In the rows, 128 means zero.
Known rows, with every way that one mark hangs from another:
muso{lamat{setibe}}: [139 125 135 133 116 108 119 127 126 123 135 136 124 124 101 140 142 115
 109 112 110 130 132 130 126 130 120 126 126 126 127 149 124 133 130 131
 115 134 133 118 132 127 134]
verizo{pugo}: [141 122 137 130 132 108 128 124 123 120 135 142 107 123 124 147 152 119
 106 120 118 127 120 131 125 127 123 125 140 129 123 134 101 125 122 128
 113 132 130 123 136 127 133]
keger{teba{pugo} verizo}: [163 120 138 116 174 109 127  99 130 112 136 140 144 122 116 118 110 119
 131 127 128 127 104 133 119 130 124 153 133 122 124 135 128 128 123 130
 118 135 126 120 124 113 133]
keger{muso{pugo vesun}}: [152 124 137 132 102 111 130 108 130 127 135 137 150 125 133 141 123 120
 109 124 132 129 111 127 131 131 123 137 134 125 125 140 124 130 125 148
 115 130 128 118 126 121 137]
vesun{lilu{lamat{muso} lisazel{setibe teba}}}: [146 117 137 131  39 118 116 134 131 140 136 149 146 132 118 123 142 113
 134 100 135 129 117 133 133 136 121 148 147 126 122  94 135 139 122 121
 127 148 129 126 117 120 134]
muso{keger lisazel}: [149 121 140 133  89 125 117 123 129 126 136 141 113 133 124 129 156 122
  95 123 120 126 126 131 126 125 119 126 134 123 129 104 130 140 126 135
 114 133 130 122 107 118 136]
keger{lilu{lamat} teba}: [162 118 140 127 138 113 123 102 130 125 134 149 125 120 126 131 141 110
 130 122 130 128  76 128 118 136 123 164 124 117 126 122 117 110 117 128
 121 128 129 127 123 127 135]
muso{keger lisazel{lilu teba verizo} pugo}: [144 117 139 129  28 148 117 130 127 129 139 144 134 139 120 126 186 116
  73 137 133 128 108 123 124 125 121 134 151 119 127 112 132 134 127 139
 115 124 126 117  95 123 139]
fopat{teba{pugo{lilu{lamat} verizo}}}: [138 123 139 114 133 114 123 123 128 107 135 139 140 126 132  99 171 114
 128 121 129 128 142 129 123 133 122 124 133 125 119 115 115 114 121 116
 110 132 125 129 132 125 126]
fopat{teba{pugo{verizo}}}: [137 126 141 112 148 112 121 128 126 109 136 139 142 126 126 107 172 117
 128 123 129 127 139 132 125 132 121 127 136 124 119 124 114 127 123 116
 109 132 126 126 134 124 129]
muso{lisazel}: [146 121 140 134  97 121 121 124 130 126 135 143 120 128 122 126 139 121
 109 122 120 126 119 131 126 127 121 127 138 124 131 135 117 137 124 114
 118 133 131 124 117 120 134]
lisazel{teba{pugo{lilu}}}: [132 115 141 120 110 118 129 120 125 111 135 141 139 125 125 129 129 116
 130 122 129 126 120 129 124 126 122 124 144 123 123 121 106 121 121 121
 116 125 126 126 125 127 127]
lilu{lamat}: [142 120 139 132  90 108 120 128 128 121 134 145 141 124 130 139 129 110
 125 113 117 131 127 129 123 131 124 135 132 128 124 103 121 121 120 123
 117 133 131 126 132 124 134]
verizo{pugo{lilu{vesun{muso}} teba}}: [147 113 135 140 132 109 128 125 125 120 133 154  98 126 130 122 152 118
 115 119 114 128 116 122 125 131 125 112 136 132 124 117 101 105 121 132
 115 149 125 128 128 125 126]
pugo{lilu teba verizo}: [149 109 134 152 129 116  92 133 132 114 132 146  94 124 129 106 149 118
 128 121 120 128 117 111 123 128 121  98 127 130 130 125 127 107 120 119
 118 133 125 129 120 122 118]
teba{pugo{lilu{lamat{muso setibe}} verizo}}: [151 120 134 126 115 111 112 125 126 107 133 133 137 128 119 118 154 119
 132 121 109 129 130 127 125 128 124 120 133 131 124 102 136 105 125 123
 115 138 125 122 128 125 122]
teba{pugo{lilu{lisazel} verizo}}: [151 117 137 126 113 111 114 121 128 108 134 137 135 128 129 112 146 118
 126 121 122 127 127 127 125 126 123 120 141 126 126 122 121 105 123 121
 118 137 125 129 125 122 121]
lisazel{teba verizo{pugo}}: [129 116 139 121  79 127 121 130 126 120 136 151 118 126 114 136 165 113
 112 120 126 128 102 120 123 126 126 127 158 123 122 125 112 126 122 120
 118 126 127 120 130 123 139]
verizo{pugo{teba}}: [146 116 137 140 130 107 124 133 124 118 135 145  99 123 125 140 150 118
 109 122 116 126 120 127 124 127 123 116 137 129 123 131  98 125 122 130
 112 131 128 125 132 127 129]
pugo{teba verizo}: [147 113 136 148 129 112  89 147 132 117 133 146 106 123 124 123 153 119
 127 120 115 128 114 118 124 127 121 111 131 129 128 126 129 127 122 120
 116 133 126 124 124 122 124]
lamat{muso{keger{teba} lisazel{verizo} pugo} setibe}: [158 125 136 133  90 126 119 125 123 124 138 134 132 137  76 137 195 132
 103 127 107 128 121 125 129 129 120 134 133 127 121  95 158 143 137 144
 112 134 125 105 106 116 139]
muso{keger{lilu verizo} pugo vesun}: [157 126 135 130 130 118 122 104 125 131 134 144 129 133 137 130 154 119
  86 131 136 132 101 126 128 128 120 142 131 121 123 128 158 117 127 180
 111 129 128 117 105 118 139]
fopat{teba{pugo}}: [137 125 143 111 148 111 133 123 124 109 137 141 148 125 125 109 158 117
 130 123 132 126 143 135 125 132 121 129 136 123 118 124 104 131 123 118
 109 130 127 126 135 125 131]
lamat{muso setibe}: [140 127 136 134 125 107 117 132 120 121 134 139 137 129  79 145 148 133
 141 120 105 128 138 130 131 132 120 124 129 133 120 103 144 138 134 128
 116 132 129 109 129 123 136]
verizo{pugo{lilu{lisazel} teba}}: [148 112 135 144 103 109 127 125 126 118 134 147  95 124 129 124 146 117
 108 120 123 126 126 123 124 129 123 111 138 127 125 127  94 108 121 129
 116 132 125 130 127 125 124]
lamat{muso{keger{lilu} pugo vesun} setibe}: [151 129 134 134 118 114 121 124 118 129 134 138 133 135  90 146 182 133
 113 128 113 130 121 128 134 132 118 132 126 128 118  99 163 129 137 167
 110 130 127 106 112 123 138]
lilu{lamat{setibe} lisazel vesun{muso{pugo}}}: [139 121 136 132  37 102 128 134 127 133 133 161 170 137 115 126 146 113
 122 103 101 134 132 129 128 137 128 151 143 132 118  72 118 103 126 137
 126 173 124 125 118 118 134]
vesun{lilu{lamat lisazel}}: [149 117 139 133  66 108 116 131 131 137 135 150 138 130 130 118 133 111
 128 106 122 130 123 129 132 136 121 147 139 127 126 107 116 137 120 121
 125 151 132 130 123 117 134]
vesun{lilu{lamat lisazel{verizo}} muso{keger}}: [158 116 137 132  46 112 109 131 127 141 137 156 142 139 126 115 165 108
 134 100 122 132 115 124 139 134 128 148 141 131 126  74 141 137 123 136
 125 170 128 129 112 109 141]
setibe{lamat{muso} pugo{lilu{lisazel} teba verizo}}: [146 112 137 153 106 106 111 141 137 119 133 136 105 131 136 123 156 126
 135 120 167 134  99 132 119 132 131 110 133 133 132  95 138 109 133 120
 124 142 122 119 117 123 119]
vesun{lilu{lisazel{setibe verizo}} muso}: [159 117 138 132  72 116 110 128 125 145 136 155 141 136 112 113 151 114
 145  99 137 129 106 129 141 134 128 141 151 128 128 110 128 143 122 122
 128 167 128 129 116 112 140]
lilu{lamat{setibe} lisazel{teba} vesun{muso{pugo}}}: [128 118 137 127  17 107 130 137 128 134 133 162 171 137 114 129 148 111
 123 102 105 134 125 128 128 136 128 154 148 129 116  69 115 104 126 135
 127 168 122 125 114 120 133]
lisazel{lilu verizo{pugo}}: [146 118 138 127  82 130 113 132 124 126 135 156 123 127 113 129 161 115
 112 138 129 128 103 123 124 132 125 131 152 125 127 129 113 117 123 119
 121 125 129 119 130 129 140]
pugo{lilu{lisazel} verizo}: [143 117 134 139  95 115 100 121 133 120 132 144 113 127 129 112 152 118
 121 115 128 130 122 117 125 128 123 116 137 128 130 126 131 101 120 118
 123 135 126 130 121 120 124]
pugo{lilu{lisazel{setibe} vesun} teba verizo}: [150 108 134 149  87 120  95 136 136 123 130 158 110 129 127  96 148 119
 124 111 127 129 114 116 122 131 122 108 141 127 128 106 127  93 120 124
 127 150 122 132 111 122 118]
pugo{lilu{lamat vesun} teba verizo}: [146 109 133 149 104 114  97 138 137 117 130 158 109 126 139 100 151 113
 125 115 107 132 114 110 120 133 123 109 128 133 128  94 133  91 119 123
 122 151 123 130 119 123 118]
setibe{pugo}: [140 123 142 135 140 106 126 117 126 125 135 140 118 128 132 145 130 118
 126 122 144 128 112 144 123 126 125 125 140 128 124 125 104 125 123 124
 116 134 129 121 124 124 132]
lamat{setibe{pugo}}: [137 125 140 135 138 105 121 123 121 125 134 136 117 129  98 146 129 126
 129 124 119 127 130 140 126 127 121 123 134 128 122 114  94 131 127 130
 116 135 130 116 123 125 133]
teba{pugo{lilu{lamat{setibe}}}}: [151 118 138 124 118 109 128 117 123 107 134 135 142 127 121 120 126 116
 130 123 113 127 137 131 124 129 123 122 133 127 124 106 107 109 123 126
 114 135 127 126 129 126 125]
pugo{lilu{lisazel{setibe}} teba verizo}: [154 108 134 153  81 120  92 135 134 120 132 147 102 127 124 103 146 117
 125 113 136 127 119 116 124 128 122 103 138 125 130 118 125 102 119 121
 124 133 123 132 112 122 117]
muso{lamat pugo}: [143 124 134 135 110 112 127 122 128 122 137 131 141 126 125 144 160 109
  85 112 125 131 121 128 124 127 123 128 132 125 127 171 135 130 129 137
 110 132 131 120 129 127 134]
teba{pugo{lilu{vesun} verizo}}: [147 118 137 123 143 112 115 121 128 108 132 142 136 128 130 111 147 119
 127 122 113 129 120 126 123 128 123 120 139 129 126 115 124 103 123 123
 117 147 126 126 128 124 123]

Rows:
[133 116 141 129  63 136 120 139 127 135 135 140 141 131 112 150 135 121
 136 128 190 129  87 150 120 133 126 134 154 122 126  98 120 126 128 120
 126 121 127 115 112 142 132]
lisazel{lilu setibe{lamat{muso} pugo} teba}
[149 118 136 123 142 111 115 121 127 110 132 144 139 130 130 111 152 118
 133 119 113 129 117 126 126 128 125 121 139 131 126 111 128 103 123 123
 117 154 125 127 127 123 124]
teba{pugo{lilu{vesun{muso}} verizo}}
[165 121 142 127 105 127 129 114 135 135 135 147 105 131 124 133 182 124
  91 132 130 129  92 129 131 128 118 139 131 117 129 113 140 137 127 160
 114 132 128 120  95 115 137]
muso{keger{teba} lisazel vesun}
[141 121 139 134  79 117 116 132 124 129 134 148 139 128 115 140 127 115
 128 134 126 129 122 136 124 134 122 138 133 127 124 103 105 117 123 122
 120 128 130 120 123 134 133]
lisazel{lilu{lamat{setibe{pugo}}}}
[150 117 136 142  94 114 122 130 128 120 135 150 146 132 114 121 163 123
 122 117 124 129 120 119 127 133 124 120 139 131 122 114 157 117 130 129
 118 139 123 117 122 118 132]
lamat{muso{pugo{lilu{lisazel{verizo} vesun} teba}}}
[136 114 139 130  77 122 127 115 130 127 131 156 135 129 124 113 124 118
 124 110 139 128 120 127 123 133 121 125 148 122 125 107 111 100 119 125
 127 143 125 131 117 124 129]
pugo{lilu{lisazel{setibe teba} vesun}}
[149 118 139 141  66 115 112 131 130 131 135 144 128 130 120 132 133 117
 122 109 154 127 118 140 125 127 124 128 151 121 124 117 111 119 122 125
 124 133 126 127 115 123 128]
lilu{lisazel{setibe{pugo{teba verizo}}}}
[141 125 136 136  86 104 121 130 125 124 134 139 139 130 107 147 144 119
 135 115 114 132 131 137 126 132 125 134 130 133 119  82 135 122 129 127
 116 136 128 114 127 125 133]
lilu{lamat{muso setibe{pugo}}}
[159 121 138 135  58 140 130 132 131 143 134 138 135 135 123 135 168 124
  83 136 158 131  92 136 130 130 122 132 147 119 132 144 129 129 130 148
 118 129 129 119  98 132 133]
muso{lisazel{lilu setibe{lamat}} pugo vesun}
[158 118 135 123 151 109 132  94 131 123 134 152 121 125 121 116 128 117
 119 120 129 129  96 127 121 133 127 152 136 126 124 130 125 110 121 135
 122 149 124 123 121 112 133]
keger{teba verizo{pugo{lilu{lisazel vesun{muso}}}}}
[149 112 135 144  81 108 127 127 128 118 134 148 100 124 134 124 147 112
 107 118 120 128 127 123 123 130 124 116 137 128 124 114  97 102 120 129
 116 133 125 131 127 126 123]
verizo{pugo{lilu{lamat lisazel} teba}}
[155 123 137 135  48 132 131 128 132 139 135 146 138 135 134 132 172 117
  82 139 131 131 102 129 132 130 121 138 141 123 128 142 132 122 127 145
 115 129 129 120 101 127 134]
muso{lisazel{lilu{lamat}} pugo vesun}
[148 114 137 151 132 107 114 140 137 122 132 137  98 130 138 127 165 128
 135 125 166 135  89 131 122 132 130 106 129 134 132 101 146 111 134 131
 120 141 123 117 116 124 120]
setibe{lamat{muso{vesun}} pugo{lilu teba verizo}}
[136 123 140 113 132 113 126 123 129 110 134 146 143 128 131  93 171 117
 127 121 130 128 140 129 124 134 121 127 139 124 119 116 112 111 122 117
 114 141 124 129 130 123 126]
fopat{teba{pugo{lilu{lisazel vesun} verizo}}}
[163 120 141 132  66 137 122 129 137 150 134 146 106 136 122 115 169 123
 107 121 159 133  79 136 134 131 125 131 154 121 135 125 132 142 128 136
 126 149 130 121  99 120 138]
muso{lisazel{setibe{lamat pugo} verizo} vesun{lilu}}
[136 124 141 112 135 112 136 120 125 110 134 144 147 127 122  98 157 117
 130 122 122 128 148 132 123 136 120 127 133 125 117 104 102 114 122 122
 111 139 125 127 132 126 128]
fopat{teba{pugo{lilu{lamat{setibe} vesun}}}}
[156 121 139 132  64 136 114 117 129 136 134 148 118 134 127 119 154 116
  95 114 130 128 104 137 121 130 120 143 139 118 127  83 137 117 122 141
 122 142 129 125 100 126 137]
muso{keger{lilu{lamat vesun}} lisazel{setibe}}
[152 122 136 140 117 111 126 134 127 124 135 145 141 129 116 142 170 126
 121 124 127 130 113 125 134 131 122 121 133 131 121 127 163 131 132 145
 111 129 126 113 121 121 133]
lamat{muso{pugo{teba} vesun}}
[151 125 136 137  90 122 122 127 126 123 137 136 138 136 114 139 180 126
 100 121 122 128 124 130 129 127 121 127 134 130 123 107 168 140 133 138
 111 132 127 112 112 118 136]
lamat{muso{keger lisazel pugo}}
[150 123 137 133  85 109 117 130 132 142 133 151 120 131 127 128 159 118
 122 118 127 133 107 131 137 134 120 139 138 127 124 114 127 128 125 145
 122 148 130 123 113 119 133]
muso{vesun{lilu{lamat{setibe{pugo{verizo}}} lisazel}}}
[149 122 138 129  80 120 119 132 130 137 134 153 140 131 107 131 167 125
 136 114 139 130 104 128 137 134 122 134 146 127 122 113 167 137 130 135
 122 136 127 116 118 118 139]
lamat{muso{vesun{lilu{lisazel{setibe teba verizo}}}}}
[141 118 132 138 102 115  98 124 130 118 131 139 111 126 120 119 153 116
 124 116 108 132 127 117 124 130 122 116 127 132 128 104 131 101 121 122
 119 137 128 126 124 125 124]
pugo{lilu{lamat{setibe}} verizo}
[144 126 134 135  97 108 114 113 131 124 135 131 132 123 118 138 120 116
 115 113 124 130 120 133 125 131 124 135 128 127 128 138 124 129 127 130
 119 136 129 115 132 124 134]
keger{muso{lamat{setibe{pugo{verizo}}}}}
[138 117 136 135  46 114 127 120 129 125 133 148 135 129 115 123 140 118
 130 115 126 130 132 123 128 133 122 126 135 126 122  93 131 102 124 131
 123 130 125 125 117 122 128]
pugo{lilu{lamat{muso{vesun} setibe} lisazel{teba}}}
[150 119 135 126 118 111 112 123 126 107 133 133 134 127 122 116 146 116
 128 121 109 129 130 126 124 127 123 120 134 129 125 107 121 105 123 123
 115 138 126 125 127 126 121]
teba{pugo{lilu{lamat{setibe}} verizo}}
[167 121 136 130  93 121 134  97 138 126 138 129 141 123 123 133 144 112
  89 119 132 127  91 129 122 131 124 158 127 119 131 162 125 137 126 133
 116 134 127 118 117 119 136]
keger{muso{lamat lisazel pugo} teba}
[142 119 134 133 111 110 130 117 123 119 133 140 102 124 122 137 150 116
 107 119 111 129 129 127 123 130 123 120 134 131 123 116  99 107 121 131
 114 134 129 125 133 129 129]
verizo{pugo{lilu{lamat{setibe}}}}
[147 125 137 134 116 113 121 127 123 119 137 137 146 133 113 148 172 125
 112 119 125 129 127 128 129 129 121 127 132 131 120 103 167 136 132 143
 109 130 127 112 122 120 137]
lamat{muso{keger pugo}}
[145 109 134 148 134 116  96 135 135 116 130 157 102 126 132  99 151 119
 126 119 111 130 112 110 121 131 121 103 130 131 129 112 129  99 120 122
 121 150 124 129 119 121 119]
pugo{lilu{vesun} teba verizo}
[142 128 135 135 121 109 121 131 118 121 135 133 146 132  81 148 160 132
 125 121 106 128 138 129 131 131 120 125 131 133 118 113 144 138 135 135
 112 132 128 108 126 123 135]
lamat{muso{pugo} setibe}
[164 122 136 140  64 131 124 126 139 152 135 143  98 132 127 119 171 113
  90 111 149 132  89 141 136 130 121 129 141 120 133 160 141 140 129 143
 120 148 131 122  98 125 132]
muso{lamat lisazel{setibe{pugo{teba}}} vesun{lilu}}
[142 117 138 127  55 111 118 134 128 133 135 147 142 131 115 119 134 113
 131 109 114 129 128 130 132 135 120 148 142 126 122  96 105 137 123 123
 124 150 130 127 118 120 131]
vesun{lilu{lamat{setibe} lisazel{teba{pugo}}}}
[149 123 133 136 102 116 118 121 130 127 132 138 125 131 128 133 179 118
  98 125 120 134 112 118 131 128 121 120 132 129 125 132 140 106 125 155
 112 134 127 121 113 124 127]
muso{pugo{lilu{lamat{setibe}} verizo} vesun}
[143 115 141 113  65 139 116 128 125 120 137 142 149 128 101 127 145 114
 128 114 148 126 103 132 122 124 126 127 167 117 122 112 119 127 122 121
 121 124 125 122 121 128 137]
lisazel{setibe teba{pugo} verizo}
[154 118 140 127  63 144 103 131 125 134 135 152 143 129  98 126 140 115
 125 128 154 126 101 131 124 131 124 130 158 119 128 119 124 122 121 119
 127 121 130 121 121 133 142]
lisazel{lilu setibe verizo}
[147 129 132 135 125 113 114 118 117 122 135 134 139 135  87 136 155 131
 116 124 109 129 133 129 127 131 119 136 126 130 118  98 164 130 135 152
 112 132 127 105 117 120 138]
lamat{muso{keger{lilu verizo} pugo} setibe}
[147 114 138 136  52 116 120 117 131 121 133 150 133 128 130 111 132 110
 123 113 129 130 129 119 123 132 126 125 139 125 127 106 121  98 119 120
 125 133 126 132 124 119 131]
pugo{lilu{lamat lisazel{verizo}}}
[139 114 137 121   4 150 112 138 126 134 136 154 136 129 106 136 160 106
 113 124 153 129  92 132 120 131 127 140 167 119 122 100 114 111 118 121
 125 119 126 121 118 139 139]
lisazel{lilu{lamat} setibe teba verizo{pugo}}
[148 110 132 153  98 114  91 138 132 115 132 144  99 125 121 108 149 115
 128 119 105 130 126 111 122 130 122 103 123 131 128 100 125 101 120 123
 118 136 125 127 118 124 117]
pugo{lilu{lamat{setibe}} teba verizo}
[143 119 135 128  27 143 121 128 134 133 137 140 110 128 110 126 177 108
  80 107 137 130 100 131 123 125 126 128 156 118 131 155 135 131 127 120
 120 131 129 120 114 128 136]
muso{lamat lisazel{setibe teba verizo{pugo}}}
[152 119 135 126 115 111 113 124 128 106 133 135 139 127 129 117 154 116
 131 120 115 130 125 126 125 128 125 121 135 131 125 106 140 104 124 121
 115 137 125 124 129 125 122]
teba{pugo{lilu{lamat{muso}} verizo}}
[136 114 140 118   6 113 127 137 133 127 134 171 177 135 129 111 153 105
 133 102 116 134 109 125 126 135 133 154 160 127 119  66 129  97 123 124
 131 169 120 128 120 116 136]
lilu{lamat lisazel{teba{pugo} verizo} vesun{muso}}
[151 112 135 144  96 114 126 125 126 121 134 146  96 125 125 126 145 117
 108 117 131 125 124 126 124 128 123 111 142 126 125 125  94 108 120 130
 117 131 126 130 124 127 124]
verizo{pugo{lilu{lisazel{setibe}} teba}}
[139 122 142 114 115 111 135 119 127 109 136 143 149 127 132  98 156 113
 128 120 135 127 148 132 124 134 122 128 135 123 118 113 103 114 121 118
 112 131 125 131 132 124 128]
fopat{teba{pugo{lilu{lamat lisazel}}}}
[154 120 137 133  33 108 126 129 134 129 135 152 151 130 125 138 163 115
 121 111 130 132 120 130 129 134 124 150 135 125 120  78 158 115 128 144
 121 134 125 122 117 116 135]
lilu{lamat{muso{keger{teba} vesun}} lisazel}
[126 113 141 119  29 137 114 140 131 130 134 172 156 130 119 120 148 107
 125 130 127 132  94 120 120 137 125 147 156 124 122  91 123 108 121 115
 129 136 126 121 121 130 141]
lisazel{lilu{lamat vesun} teba verizo}
[145 116 141 119  35 150 118 132 130 132 135 155 143 134 109 111 151 117
 110 128 139 126  96 134 122 129 123 137 164 118 128 114 118 123 123 112
 127 136 126 121 106 129 136]
muso{lisazel{lilu{vesun} setibe teba{pugo} verizo}}
[154 117 138 126  35 141 109 135 127 139 134 164 166 135 108 121 154 108
 124 119 142 131  94 130 124 136 129 143 159 125 125  89 135 106 121 127
 129 149 127 122 117 132 143]
lisazel{lilu{lamat vesun{muso{pugo}}} setibe verizo}
[148 116 140 147 136 104 119 135 131 121 134 137 112 131 134 133 136 126
 133 124 166 133  96 140 117 133 130 124 128 130 129  88 141 125 135 135
 119 139 125 114 118 123 128]
setibe{lamat{muso{keger{lilu verizo}}} pugo{teba}}
[138 124 140 114 149 114 123 121 127 107 135 139 136 126 129  99 170 117
 128 123 131 127 140 129 124 132 121 121 134 125 120 124 112 118 122 116
 110 132 125 128 132 125 126]
fopat{teba{pugo{lilu verizo}}}
[135 115 135 136  81 119 102 123 133 120 132 145 115 127 129 114 153 117
 122 114 131 129 117 117 125 128 122 118 141 126 128 124 128 102 120 116
 124 132 125 129 118 121 123]
pugo{lilu{lisazel{teba}} verizo}
[153 122 139 135  99 121 124 115 128 132 133 138 125 130 120 140 136 118
 129 112 161 129 108 146 126 128 125 121 144 125 123 107 129 113 122 135
 119 131 128 122 116 129 131]
lisazel{setibe{pugo{lilu{lamat{muso{vesun}}}}}}
[152 122 140 132  76 130 125 128 132 140 134 154 119 130 126 126 155 123
 105 140 133 129 100 131 134 131 119 132 140 122 131 141 128 128 126 134
 121 128 130 121 106 125 136]
muso{lisazel{lilu} vesun}
[148 113 136 142 129 110 126 124 125 116 134 145  90 123 128 128 147 118
 110 123 120 126 122 123 123 128 122 107 134 129 125 130  96 111 120 129
 113 131 127 128 130 127 125]
verizo{pugo{lilu teba}}
[152 119 141 130  95 132 116 115 128 131 133 148 124 131 112 122 142 116
 124 112 157 129  99 136 121 127 128 119 159 122 126 111 119 111 121 125
 124 139 127 123 118 125 138]
lisazel{setibe{pugo{lilu{vesun}}} verizo}
[147 117 138 130  50 140 133 116 134 133 135 147 121 135 128 117 184 118
  82 131 135 131  94 116 131 126 123 121 151 120 129 149 134 118 126 143
 116 128 125 121  98 119 134]
muso{lisazel{teba verizo} pugo{lilu} vesun}
[144 115 137 142 126 109 116 142 131 115 134 133 132 128 122 134 155 127
 126 120 143 132 110 123 122 134 127 117 128 132 131 111 147 129 135 125
 118 136 127 118 129 125 127]
setibe{lamat{muso{pugo{lilu teba verizo}}}}
[145 115 137 136  52 115 119 118 129 122 133 148 130 129 115 112 132 114
 124 114 120 130 136 119 124 132 124 124 137 125 126 100 114 100 121 124
 124 134 127 129 122 120 131]
pugo{lilu{lamat{setibe} lisazel{verizo}}}
